Each row was made from one path, in order. Every step used is in the known rows, and no mark comes twice. Write each row's path.
Known rows:
c > u > g > x: 0.3	-11.9	14.9	-8.8	-40.7	26.9	-33.6	-31.5	1.2	-21.5	11.7	-21.2	-8.2	-45.8	3.1	40.2	-8.3	22.8	11.1	1.1	62.8	-38.9	28.9	13.8
x > c > u > j: 17.7	-11.4	32.0	-1.9	-41.1	-22.2	-35.6	-18.8	27.5	-31.8	-3.7	-21.5	-37.2	-37.6	-33.8	1.9	20.9	18.9	18.0	-9.5	39.2	-41.7	6.7	-20.0
x > j > n > c: 25.3	-11.9	54.8	7.2	-21.8	9.5	4.3	-29.4	16.9	-1.5	-5.6	15.1	20.7	-33.0	8.6	40.9	-17.8	-2.7	-1.7	-2.5	32.5	-1.3	41.3	3.2
p > s > g: 17.4	24.4	31.6	9.8	-13.3	17.2	-37.8	4.5	11.8	-11.2	-7.7	-15.9	-12.4	-56.6	-13.5	47.1	-17.5	-22.9	1.4	34.1	40.7	13.8	33.5	22.1
p > s > j: 31.3	-2.8	16.5	34.1	-37.1	27.1	-27.8	-11.9	29.1	-5.1	-10.1	-19.8	-13.0	-42.1	-18.8	35.6	23.3	-5.3	-5.3	37.1	21.4	-3.9	42.7	9.2
s > j: 31.2	0.7	18.9	21.8	-61.4	14.9	-9.5	-18.7	24.2	-7.2	-9.4	-24.2	-19.3	-36.0	-14.9	37.4	28.2	-5.6	-9.4	30.0	25.5	-7.3	44.3	-11.0
g > n > c > u: 10.3	3.5	32.2	-8.0	-21.3	1.0	-21.7	-15.0	-1.2	-15.5	16.1	-33.2	-3.5	-56.4	3.0	40.5	-6.5	9.0	1.8	-31.3	7.2	-13.3	40.5	-8.1
c > u > j: 17.8	-10.0	29.9	3.2	-34.7	-17.2	-40.9	-5.7	14.7	-32.1	-7.9	-17.5	-25.9	-49.9	-31.0	10.7	14.4	22.3	14.8	-9.3	34.9	-50.3	12.8	-11.8
s > c > u > j: 28.9	2.9	27.9	1.7	-28.3	-22.8	-32.7	-9.7	4.6	-24.4	-10.6	-8.2	-28.9	-48.7	-38.6	6.2	30.7	27.5	17.1	-17.7	27.3	-47.5	-0.6	0.6
c > x > j > n: 5.7	-15.3	49.6	41.0	-19.4	23.1	-18.3	-25.1	24.7	9.1	-9.9	4.0	18.1	-31.1	0.0	31.6	-3.2	18.7	5.6	7.4	48.6	-21.7	11.7	-5.5
c > x > j: 1.9	-6.5	47.8	29.7	-9.5	17.6	5.4	-25.0	31.0	-23.8	-13.1	-1.2	15.4	-56.0	-14.7	31.1	14.9	13.9	5.1	20.9	55.3	-29.9	28.2	-3.0
x > c > u: 0.3	-8.9	30.7	-10.2	-42.5	1.8	-14.2	-18.9	19.2	-17.7	3.3	-29.9	-30.2	-43.7	-19.8	24.0	2.4	8.3	8.1	-2.8	29.3	-20.8	19.7	-27.8
p > s > j > n: 29.1	-11.8	25.2	43.2	-41.6	29.9	-45.6	-16.0	23.8	23.4	-7.2	-10.9	-3.0	-19.7	-3.8	35.8	4.2	3.1	-2.9	20.6	21.8	-1.0	23.9	4.9
j > n > c > u: 7.1	-5.2	33.2	-4.7	-32.6	3.4	-24.0	-10.4	-5.9	-2.9	3.6	-7.6	-3.5	-49.8	-2.0	49.9	-23.4	17.0	-4.7	-23.5	11.9	-25.1	30.1	-6.1
p > s > c > u > j: 28.4	1.8	26.1	9.6	-14.1	-15.1	-44.3	-4.2	9.2	-23.1	-11.1	-5.7	-24.7	-51.8	-41.2	5.2	27.6	26.0	20.1	-13.0	25.9	-46.6	-1.5	13.0
p > s > c > x > j > n: 14.4	-6.1	46.6	46.4	0.2	26.5	-23.5	-22.5	20.8	16.7	-12.6	14.1	20.0	-32.3	-9.0	27.7	7.0	22.3	10.6	5.3	40.9	-17.3	0.7	16.9
p > s > j > n > c: 35.4	-2.9	31.3	23.4	-37.3	19.4	-23.1	-20.5	13.8	7.5	-2.8	2.2	5.9	-32.3	3.4	57.1	-9.6	-0.3	-12.9	5.1	10.3	4.4	45.2	17.1
u > j: 34.9	-11.1	38.7	14.3	-40.9	-9.2	-28.7	-13.8	26.7	-34.0	-12.9	-14.7	-20.9	-41.5	-22.5	13.4	14.6	7.6	16.2	8.7	41.8	-30.1	24.0	-6.1
n > c > u > j: 23.5	-4.1	32.3	-5.3	-31.6	-23.3	-32.4	-9.9	8.0	-35.9	-4.9	-8.1	-18.6	-54.5	-26.2	22.7	7.5	21.6	7.6	-19.9	26.3	-46.6	24.4	-1.4
s > g > n > c: 32.9	27.3	40.2	-4.1	-21.5	2.6	-14.1	-21.6	5.7	-12.3	13.8	-29.5	1.7	-45.5	15.9	53.5	-11.7	-20.7	-3.0	-9.5	18.2	28.8	54.2	9.1
u > g > x > c: 15.2	-13.9	28.5	-7.2	-55.4	24.1	-12.4	-51.1	33.3	-21.6	8.9	-24.3	-22.9	-19.5	2.9	29.7	2.0	3.6	15.7	17.7	68.9	-5.2	30.2	0.1
x > c > u > g > n: 11.2	-3.4	28.9	-7.7	-23.8	-0.6	-40.8	-23.9	21.7	-16.6	3.6	-53.8	-6.8	-18.4	12.2	3.7	13.4	5.4	17.9	-30.9	38.2	7.2	18.1	-5.3
x > c > u > j > n: 18.8	-17.9	35.5	14.4	-46.6	-8.1	-51.2	-21.7	22.5	1.9	-2.2	-11.7	-23.3	-15.0	-16.2	8.8	1.6	23.4	16.2	-15.6	35.9	-30.4	-5.1	-18.4

Write each row's path:
3.8	-14.7	35.8	-14.0	-10.8	15.4	-0.6	-44.0	14.4	-25.3	3.3	8.2	16.4	-43.9	-0.7	23.4	0.5	16.1	10.1	1.3	72.7	-35.4	35.0	14.9 -> n > c > u > g > x > j
8.3	20.5	28.0	-6.7	-3.2	2.6	-40.4	-6.1	-3.5	-10.5	16.5	-30.9	-3.5	-60.7	-1.7	45.1	-13.9	1.4	0.6	-23.1	10.2	-2.8	35.2	11.8 -> p > s > g > n > c > u
36.4	-1.6	32.8	14.8	-52.6	11.9	-11.5	-26.9	11.1	6.6	-2.2	-0.2	2.4	-27.6	6.1	57.4	-5.5	-0.8	-15.9	1.2	12.8	3.5	45.9	3.7 -> s > j > n > c
16.3	-12.7	25.8	-0.2	-46.7	-7.9	-38.5	-33.9	24.8	-27.9	12.3	-23.0	-38.5	-40.1	-29.0	9.3	17.6	25.9	21.8	-4.3	48.6	-50.4	8.0	-14.0 -> g > x > c > u > j
18.8	18.3	29.7	43.8	-9.3	26.5	-21.5	-8.9	7.2	-11.6	-12.0	-8.8	-2.7	-67.5	-21.8	56.6	18.2	25.7	2.9	11.1	22.4	-22.4	12.8	31.2 -> p > s > c > x
6.7	-1.2	50.1	20.9	-7.0	10.9	15.3	-28.6	24.6	-27.6	-11.0	7.9	23.2	-60.3	-9.8	44.2	6.5	13.8	-2.2	9.8	46.8	-26.5	39.0	6.1 -> n > c > x > j
0.9	-24.3	37.7	9.6	-22.0	24.7	-30.8	-37.2	14.1	11.1	3.4	4.1	15.2	-19.5	6.0	16.9	-9.3	22.4	14.5	-4.7	66.5	-30.2	10.1	1.7 -> c > u > g > x > j > n
33.6	4.9	43.7	4.3	-25.9	9.0	-6.3	-27.9	13.8	-16.7	13.0	-30.7	5.5	-44.6	19.3	46.0	-6.1	-12.1	1.7	-14.2	11.8	16.4	58.0	1.0 -> g > n > c
5.8	-10.6	18.1	-8.6	-40.7	24.6	-37.0	-35.9	-4.7	-9.1	13.7	-9.0	0.2	-37.2	13.6	50.2	-21.6	26.5	5.7	-13.3	55.4	-33.6	27.9	22.3 -> j > n > c > u > g > x
24.6	24.4	33.6	19.9	-4.6	17.4	-49.5	-11.2	18.5	-1.1	14.7	-47.3	-4.0	-40.8	9.6	30.6	-2.5	-22.0	13.0	7.8	28.1	30.8	32.5	12.8 -> p > s > g > n
10.6	-19.6	39.7	0.8	-16.5	24.8	0.2	-44.7	27.7	-22.7	-1.8	2.6	14.9	-34.9	1.0	14.7	7.0	6.1	17.2	21.2	84.3	-25.3	34.1	10.0 -> u > g > x > j
15.7	-4.9	48.2	38.1	-14.1	18.6	-11.3	-29.1	17.4	14.5	-12.0	10.9	15.3	-29.2	-6.1	28.7	10.0	21.8	7.5	1.3	43.2	-18.3	2.2	2.7 -> s > c > x > j > n
33.1	3.5	39.6	-8.3	-21.4	2.4	-15.5	-24.4	11.1	-24.5	-0.5	-26.9	13.4	-33.3	23.0	38.9	-6.1	-6.6	1.9	-23.6	25.9	17.7	51.3	16.2 -> u > g > n > c
10.7	-2.7	27.8	-3.6	-18.1	1.5	-46.0	-14.6	11.1	-17.7	0.9	-50.5	1.3	-28.6	13.8	11.1	8.0	7.8	16.0	-31.1	35.4	-0.4	23.3	1.9 -> c > u > g > n
22.4	-13.9	45.5	-0.2	-23.4	17.2	-6.3	-40.4	11.1	-4.1	-0.3	17.8	24.1	-25.7	17.6	41.4	-19.7	8.0	0.4	-5.9	53.5	-7.9	38.5	19.6 -> u > g > x > j > n > c
29.4	-5.9	45.5	8.2	-39.4	12.9	-8.4	-21.1	7.5	-2.3	-2.2	2.2	6.9	-36.5	12.4	57.5	-27.0	-2.1	-7.3	-4.9	18.3	3.4	44.3	3.7 -> j > n > c
18.4	20.0	30.9	34.0	-28.2	17.1	-6.4	-15.2	3.1	-13.8	-12.0	-11.9	-8.7	-62.4	-18.3	58.0	21.4	26.9	-0.5	4.9	24.6	-24.6	14.3	14.9 -> s > c > x
12.2	-3.8	17.7	-15.3	-39.7	-6.6	-36.7	-9.7	-2.2	-14.0	-20.8	-7.6	2.2	-25.4	-1.0	34.6	-3.0	21.1	-11.5	-26.0	34.7	-18.1	23.1	17.7 -> s > j > n > c > u > g
11.1	5.5	38.1	34.3	-35.5	19.5	-18.5	-18.0	5.9	-8.7	-2.9	-5.3	10.0	-55.0	4.6	78.5	-17.5	25.2	-12.8	-5.9	21.0	-20.4	32.9	12.7 -> j > n > c > x
38.4	9.3	35.4	19.1	-6.0	21.3	-12.5	-9.6	9.9	-6.2	-14.0	-2.0	-9.4	-53.4	-20.0	30.9	17.4	-1.0	12.2	15.7	19.4	0.2	19.8	26.9 -> p > s > c
13.0	6.2	46.1	28.1	-2.8	11.9	14.9	-27.5	20.7	-15.0	-17.0	7.5	12.1	-55.3	-22.6	27.6	30.7	19.1	7.6	12.2	48.6	-26.5	15.3	7.3 -> s > c > x > j
23.3	-13.0	48.3	8.8	-25.6	22.8	0.7	-44.3	14.4	3.0	11.0	14.0	18.4	-34.8	13.3	48.4	-20.7	4.8	1.1	2.2	41.1	-10.1	43.6	7.5 -> g > x > j > n > c
18.7	-18.0	34.9	19.3	-40.4	-4.5	-56.0	-11.9	12.1	2.7	-5.2	-9.1	-14.7	-25.6	-14.2	14.5	-2.6	25.9	13.7	-16.5	31.7	-37.8	-1.7	-11.7 -> c > u > j > n
13.8	9.3	26.9	-6.5	-24.8	1.0	-11.7	-7.3	-8.4	-8.4	-4.8	-13.5	-20.2	-58.5	-25.6	28.6	15.4	16.8	6.8	-13.4	14.9	-27.7	11.7	-3.2 -> s > c > u
3.9	-10.3	40.4	-5.1	-18.5	0.9	-12.6	-16.5	-0.2	-2.5	1.4	2.6	8.1	-45.9	-5.6	35.9	-16.8	16.4	-1.4	-20.9	24.0	-26.8	26.4	-7.0 -> x > j > n > c > u
16.8	-22.6	53.7	24.0	-21.6	19.0	-11.7	-27.0	26.7	10.8	-10.2	5.5	14.2	-20.5	2.8	15.8	-5.8	-0.2	10.9	10.5	49.1	-7.3	19.3	-13.1 -> x > j > n
1.4	-10.4	34.3	-3.8	-22.7	14.7	-16.5	-32.1	-0.9	0.5	17.5	2.8	6.8	-49.0	-0.2	43.9	-18.0	22.6	2.0	-17.2	32.0	-36.3	28.9	-0.6 -> g > x > j > n > c > u
17.5	-13.1	32.9	4.7	-59.3	30.7	-2.1	-54.7	35.8	-13.1	22.6	-27.7	-30.7	-31.8	-1.5	37.3	1.9	-2.4	15.2	27.5	53.3	-6.4	35.5	-15.3 -> g > x > c
13.9	13.4	33.4	22.0	-21.7	11.4	-23.9	-20.8	9.2	-28.0	-0.8	-27.9	15.7	-51.8	13.2	63.0	0.3	21.7	-5.2	-20.8	27.7	-8.0	37.6	23.1 -> u > g > n > c > x
10.3	0.4	47.5	16.5	3.0	5.5	-0.8	-32.0	24.2	-27.9	-10.3	-5.1	32.5	-44.1	3.9	30.0	13.4	15.3	3.0	-9.6	53.9	-14.3	34.2	17.0 -> u > g > n > c > x > j
24.3	26.3	35.2	9.8	-22.6	8.4	-35.1	-18.1	14.0	-2.7	15.3	-50.8	-10.9	-36.7	11.9	31.9	1.3	-21.5	10.3	3.1	30.7	29.4	34.4	-3.9 -> s > g > n
31.8	-18.1	42.0	27.8	-43.8	0.6	-46.0	-18.1	22.1	1.2	-10.2	-6.4	-11.0	-18.8	-6.4	17.6	-2.2	12.6	14.1	-0.9	37.9	-21.9	8.4	-7.4 -> u > j > n
-2.8	-9.9	23.1	-7.6	-48.1	17.8	-18.9	-37.6	17.1	-13.1	23.9	-30.8	-33.0	-45.5	-14.0	32.5	-0.3	16.9	12.4	2.5	41.6	-32.3	21.8	-21.9 -> g > x > c > u
29.3	-9.7	26.3	33.4	-60.0	21.9	-30.4	-22.9	19.6	21.6	-5.7	-14.6	-9.7	-15.5	-1.1	36.7	8.0	3.9	-5.7	14.6	24.8	-2.1	26.4	-11.3 -> s > j > n
12.1	-2.3	22.1	8.4	-28.4	11.1	-36.8	-9.5	-0.3	4.4	3.2	-6.7	-3.1	-47.0	-9.5	48.1	-8.7	17.3	-9.4	-14.1	5.5	-23.2	29.3	6.5 -> p > s > j > n > c > u
